In the rows, zero is written as 128.
Known rows, with every step that occurs
betup/tizus/rimin/vuvo/gage/pedu/vizak: [138 116 147 125 116 116 126 166 150 192 158 144 170  94 154  93 127 134
 173 163 111  56 164 122 105 139 115 168  93 103 115  88 156]
rimin/pedu: [139 138  87 130 139  93 109 112 163 138 139 131 156 103 141 112 130 155
 121 138 143  86 105 150 105 135  95 116 119 160 103  95 174]
tizus/betup/kina/fidam/vuvo/gage/pedu: [ 78 122 128  97 106 111 139 167 128 118 126 131  41 125 144  92 160 164
 200 184 149  79 122  60  41 135  80 136 104 116  78 105 177]
gage/vuvo/vizak: [142 144 133 115 155 156 139 137 121 142  91 145 157 133 122 110 136 116
 173 183 146 117  97 112 120  81  99 155  93 120 121 125 162]
pedu/gage/vuvo/vizak/kina: [136 131 128 172 138 154 130 141 101 147 128 156 178 101 137 136 150 122
 157 173 164 106 112 140 122  87 143 183 130 137  96 109 142]
rimin/pedu/gage/vuvo/fidam: [141 137  94 173 142 100 103 141 134 149 133 145 177  77 124  90 160 140
 131 178 167  88 101 148 115 120  97 140 111 147  71  78 171]
pedu/gage/vuvo/fidam: [129 128 137 187 133 138 118 167  90 143 122 146 158  89 104  96 171 108
 144 184 163 129 122 126 141 106 132 162 117 107  83 104 124]
fidam/vuvo/vizak: [ 97 137 113 118 145 134 136 174 101  89  99 143 185 166 107 169 157 121
 164 138 129 102 103 111 113  84 122 152 119 152 123 118 146]
vuvo/vizak/kina: [ 99 157 112 101 123 157 134  67 101 146 140 152 162 122 197 204 132 164
 152 155 141 101  83 137  87 116 148 139 126 144 105 124 147]
rute/vuvo: [127 149 132 131 179 152 136 157 128 100 104 166 141 137 141 150 106 133
 148 124 137  98 122  80 197 134 140 157 110 151  82 125 169]
fidam/vuvo/vizak/kina/betup/tizus: [ 99 129 129 120 132 139 152 137 117 108 100 156 150 148 154 169 158 140
 161 116 114  56  91  89  95  95 129 142 127 160 124 105 152]
gage/pedu/vizak/kina: [164 152  97 134  96  86 142 107 179 158 154 136 143  44 138 117 137 141
 149 177 183  49  95 142  90  92 144 127 144  98 116 132 145]
kina/betup: [107 138 167 140 134 117 120  95 107 117 108 130  60 110 136 103 136 179
 115 106 114 101 110 105 108 165 122 129  78 142  99 125 151]
betup/kina/fidam/vuvo: [ 71 120 127 144  93 159 123 159 100 123 104 109  91 129 152 106 177 120
 149 113 118  88 109  79  79 108 120 108 109 134 126  48 136]
rimin/pedu/vizak/fuge: [124 164  71 172 131  85 106 110 152 138 130 162 179  56 151 151 143 185
 132 139 153  61  80 166 105 139 115 120 128 162  82  85 172]
vuvo/fidam: [ 86 154 131 133 113 125 110 122  79 135 125 131 122 100 129 121 175 136
 121 178 142 146 106 111 126 155 123  98  99  84  78 116 107]
fidam/vuvo/gage/pedu/vizak/kina: [117  91 108 125 106 105 152 174 139 108 118 158 172 128 103 137 184 121
 169 161 166  57 108 121  91 103 125 155 167 127  97 113 158]
fidam/vuvo/gage: [ 99  80 123 124 124 124 142 190 110  90 106 151 165 171  93 137 178 114
 159 138 138 103 127 114 111 120 117 158 153 140 104 110 149]
rimin/pedu/gage/vuvo/vizak: [144 142  88 163 150 106 104 132 135 146 136 146 197  89 132 106 143 149
 141 170 164  87 101 160 106 104 104 158 107 162  78  81 184]
pedu/gage/vuvo/vizak: [134 134 128 176 143 147 122 156  87 139 126 149 185 105 114 121 147 120
 155 173 157 128 124 144 127  84 142 190 111 129  92 109 142]
vizak/kina/betup/tizus: [129 113 154 128 105 140 158  54 160 160 125 157  55  94 217 137 133 167
 124  95 108  37  98  89  92 156 139 110 139 152 126 106 141]
fuge/vizak/pedu/gage/vuvo: [106 154 123 145 156 152 118 167 116 138 115 156 158 126 125 227 137 147
 159 121 137  82 123 107 136  54 104 159 134 122 156 163 138]
betup/kina/fidam: [ 74 128 131 142  87 160 114 126  93 143 122 104  79 111 171 101 161 135
 138 117 117 107 114  93  77 124 129 106 101 122 117  52 133]
betup/kina/vizak/pedu: [ 80 146 118 148  89 156 134 120 120 151  99 147 118 110 204 127 140 129
 112  83 110  75 120  94  86  93 121 149  99 141 103  98 111]
kina/betup/tizus/rimin: [111 128 186 124 133 120 123 114 120 159 124 139  57 101 151  89 114 168
 136 105  83  66 138  95  97 176 127 141  52 134 111 110 148]
fidam/vuvo/vizak/fuge: [101 157 120 109 158 132 142 161 100  86  93 151 172 156 130 193 175 129
 172 127 128  87  87 122 127  93 120 134 135 156 119 115 143]
kina/vizak: [109 161 128 156  97 142 117 130  89 128  92 156 128  96 162 130 124 181
 113 115 117 106 125 136 111 152 129 174  68 152 105 150 115]
gage/pedu/vizak/kina/fidam/vuvo: [147 150 100 139  90  86 139 134 163 141 135 133 137  47 128 117 162 153
 159 180 187  36  86 133  83  98 137 124 135 103 125 121 155]
gage/pedu/vizak/vuvo/fidam: [144 172  86 147 110  75 118 120 158 154 127 145 155  42 133 109 167 126
 129 196 179  67  85 133 124  96 130 131 127  61  92 131 141]
fidam/vuvo: [120 111 122 131 139 124 147 194 141  89  93 137 151 162  88 141 161  99
 151 118 127  92 120  98 131  97 110 133 147 152 144 119 134]
fidam/vuvo/vizak/kina/betup: [ 92 135 125 117 140 141 148 140 113  98  94 153 152 152 140 184 167 142
 163 129 132  63  80  97  97 100 121 143 128 168 119 116 155]
tizus/rimin: [110 136 154  83 154 134 117 177 141 173 143 129 131 121 101 162 124 118
 179 172 141  84 141 135 116 168 114 152  89 144 130 142 132]
betup/tizus/rimin: [136 115 154 105 127 134 132 154 146 187 152 141 124 112 149 108  99 113
 157 125  83  77 167 114 112 146 136 144  90 118 144 107 124]
vizak/fuge: [137 167 140 110 153 123 139 102 127 123 113 149  98 108 176 178 159 144
 146 110 126 100  94 150 160 150 123  94 158 136 121 122 123]
fuge/vizak/kina/betup/tizus/rimin: [ 98 151 150 108 137 170 121 111 132 166 136 149  81 114 166 231 116 181
 176 112  99  31 107  82  95 117 113 125 117 148 152 143 150]
rimin/tizus/betup/kina/fidam: [127 114 144 142 106 106 117 135 135 144 112 162  81 145 156 111 169 176
 178 185 100  69 122 136 106 132  56 141 117 147  87  89 177]

Rows
[129 137 131 113 167 115 105 187 157 186 146 140 165  93  97 137 135 125
 183 195 165  53 128 154 107 156  94 166  83 168 104 111 168]
tizus/rimin/pedu/gage/vuvo
[ 98 153 139 122 133 167 121  98 124 141 126 144  82 118 162 233 125 186
 161 109 112  52  91  86 102 107 112 117 134 151 145 148 151]
fuge/vizak/kina/betup
[120 124 174 146 118 118 129  91 114 137 116 140  57 104 164  72 117 172
 109  82  77  88 131  91 103 156 136 129  73 127 109 103 144]
kina/betup/tizus
[150 155 101 138  86  88 132 111 158 156 147 131 130  36 141 114 151 164
 152 183 189  49  90 143  82 109 144 122 128  95 120 125 152]
gage/pedu/vizak/kina/fidam
[136 148 133 171 153 145 126 148  86 138 122 157 174  99 132 137 157 125
 162 168 156 119 112 152 139  90 140 178 123 131  92 108 139]
pedu/gage/vuvo/vizak/fuge
[108 149 165 143 135 105 118 103 127 163 122 158  74  67 165 108 125 193
 140 105  93  37 113 111  94 181 127 135  57 147  91  94 161]
kina/betup/tizus/rimin/pedu/vizak/fuge
[135  99 124  91 102  95 130 116 114 139 162 134 142 112 126  89 158 139
 148 185 166 119 134 162  86 135 131 153 135  83  67 125 162]
vuvo/gage/pedu
[ 91 141 123 168  96 163 135 138 118 158  92 154 127 102 193 114 147 116
 122  98 121  70 120  94  91  79 118 167  99 140  98  93 115]
betup/kina/vizak/pedu/gage/vuvo
[ 92 165 127 143  96 162 130 107 107 145 103 142  97 101 212 134 146 134
 129  86  99  75 105 106  98 113 123 131 106 150  90  81 112]
betup/kina/vizak/fuge
[104 166 100 132 159 159 100 136 128 136  98 157 133 137 148 239 140 136
 145 121 105  82  98  93 163  84  97 137 147 114 151 153 140]
fuge/vizak/vuvo
[ 67 159 116 124 112 130 130 136 129 137  98 163  49 111 186 123 145 159
 161 166 124  79 109  47  76 138  76 150  92 120  59 126 142]
tizus/betup/kina/vizak/vuvo/fidam
[ 93 164 129 178 105 135 125 147  84 141  73 186 153  74 172 142 163 174
 107 132 150  86 117 132 123 131 121 191  71 131  92 156 108]
kina/vizak/pedu/gage/vuvo/fidam
[ 98 176 121 112 189 154 137 136 100 105  97 187 186 138 174 199 114 159
 154 132 147  92 103  89 182 111 146 178  91 148  69 137 177]
rute/vuvo/vizak/pedu
[103 112 128 126  99 152 148 122 134 129 101 143  87 108 181 176 182 167
 153 135 153  51  81 105  95 160 128 103 157 159 156 103 144]
vizak/kina/fidam/vuvo
[108 148 119 115 132 172 124 114 134 145 135 142 115 128 157 245 122 161
 167 120 118  65  99  99 113  89 114 116 159 144 160 148 140]
fuge/vizak/kina
[110 102 112 127  73 101 124 110  99 148 156 151 146  70 142 112 175 180
 157 196 185  92 112 163  62 153 150 157 133  87  63 112 168]
vuvo/gage/pedu/vizak/kina/fidam
[125  90 120 105 121 101 147 186 131  97 117 140 161 152  90 113 180 106
 165 158 155  86 123 122 104 103 111 151 152 122 102 118 157]
fidam/vuvo/gage/pedu
[120 108 113 123 120  96 147 182 125  97 112 158 169 127  99 137 192 124
 173 156 160  70 108 131 107 106 122 151 159 124  91 113 156]
fidam/vuvo/gage/pedu/vizak/fuge
[ 87 180 106 167 105 142 103 116  86 140  56 186 126  79 198 152 172 164
  92 139 119  89  90 116 146 163 113 167  80 118  80 145 109]
kina/vizak/vuvo/fidam
[114 129 130 158 142 119 142 155 125 146 100 171 164 100 143 145 176 119
 121 146 174  98 120 123 144  94 118 157 134 105 118 139 117]
vizak/pedu/gage/vuvo/fidam
[110 127 122 157 137 111 138 141 127 137 121 163 170 107 153 171 156 132
 110 111 159 102 135 143 141 102 140 161 150 124 126 146 115]
vizak/pedu/gage
[ 94 159 118 116 151 148 119 145 122 132 117 147 142 138 136 241 128 158
 151 106 123  87 120 103 131  70 101 133 134 121 166 171 135]
fuge/vizak/pedu
[ 90 161 124 145 151 152 111 165  98 142 114 158 156 116 123 225 153 150
 157 139 140  88 116 101 137  62 103 146 122 106 139 158 130]
fuge/vizak/pedu/gage/vuvo/fidam
[121 105 109 126  87  92 122 122 107 142 160 148 167  86 116  99 157 155
 151 191 175 112 128 166  77 131 145 167 130  81  55 120 163]
vuvo/gage/pedu/vizak
[108 169 121 112 176 171 141 113 109 114 111 183 168 132 190 202 108 162
 165 141 146  78  91  86 170 125 155 166 109 163  65 123 183]
rute/vuvo/vizak/kina
[128 121 129 157 147 121 148 156 144 143 100 171 166 108 142 149 158 115
 124 128 169  92 127 127 145  85 120 167 145 120 134 145 124]
vizak/pedu/gage/vuvo
[ 78 115 125 149  87 115 113 183  66  99 100 133 126  94 105 114 204 188
 167 171 166  95 106 131  79 162 131 141  95 114 114  94 165]
kina/fidam/vuvo/gage/pedu/vizak
[159 164  85 146 115  77 124 123 176 152 127 144 156  53 131 111 151 122
 133 178 172  61  92 141 125  86 131 141 138  75 110 136 146]
gage/pedu/vizak/vuvo
[134 135 144 130 141 144 135 154 126 146  85 142 118 110 107  78 170  98
 155 199 154 119  97  89 137 112  84 117  98  90 107 117 135]
gage/vuvo/fidam
[102 128 117 200  84 127 135  90 135 156 125 177 130  53 168 155 128 189
 128 118 132  50  93 108  81 135 168 145 128 140 102 104 136]
pedu/vizak/kina/betup/tizus
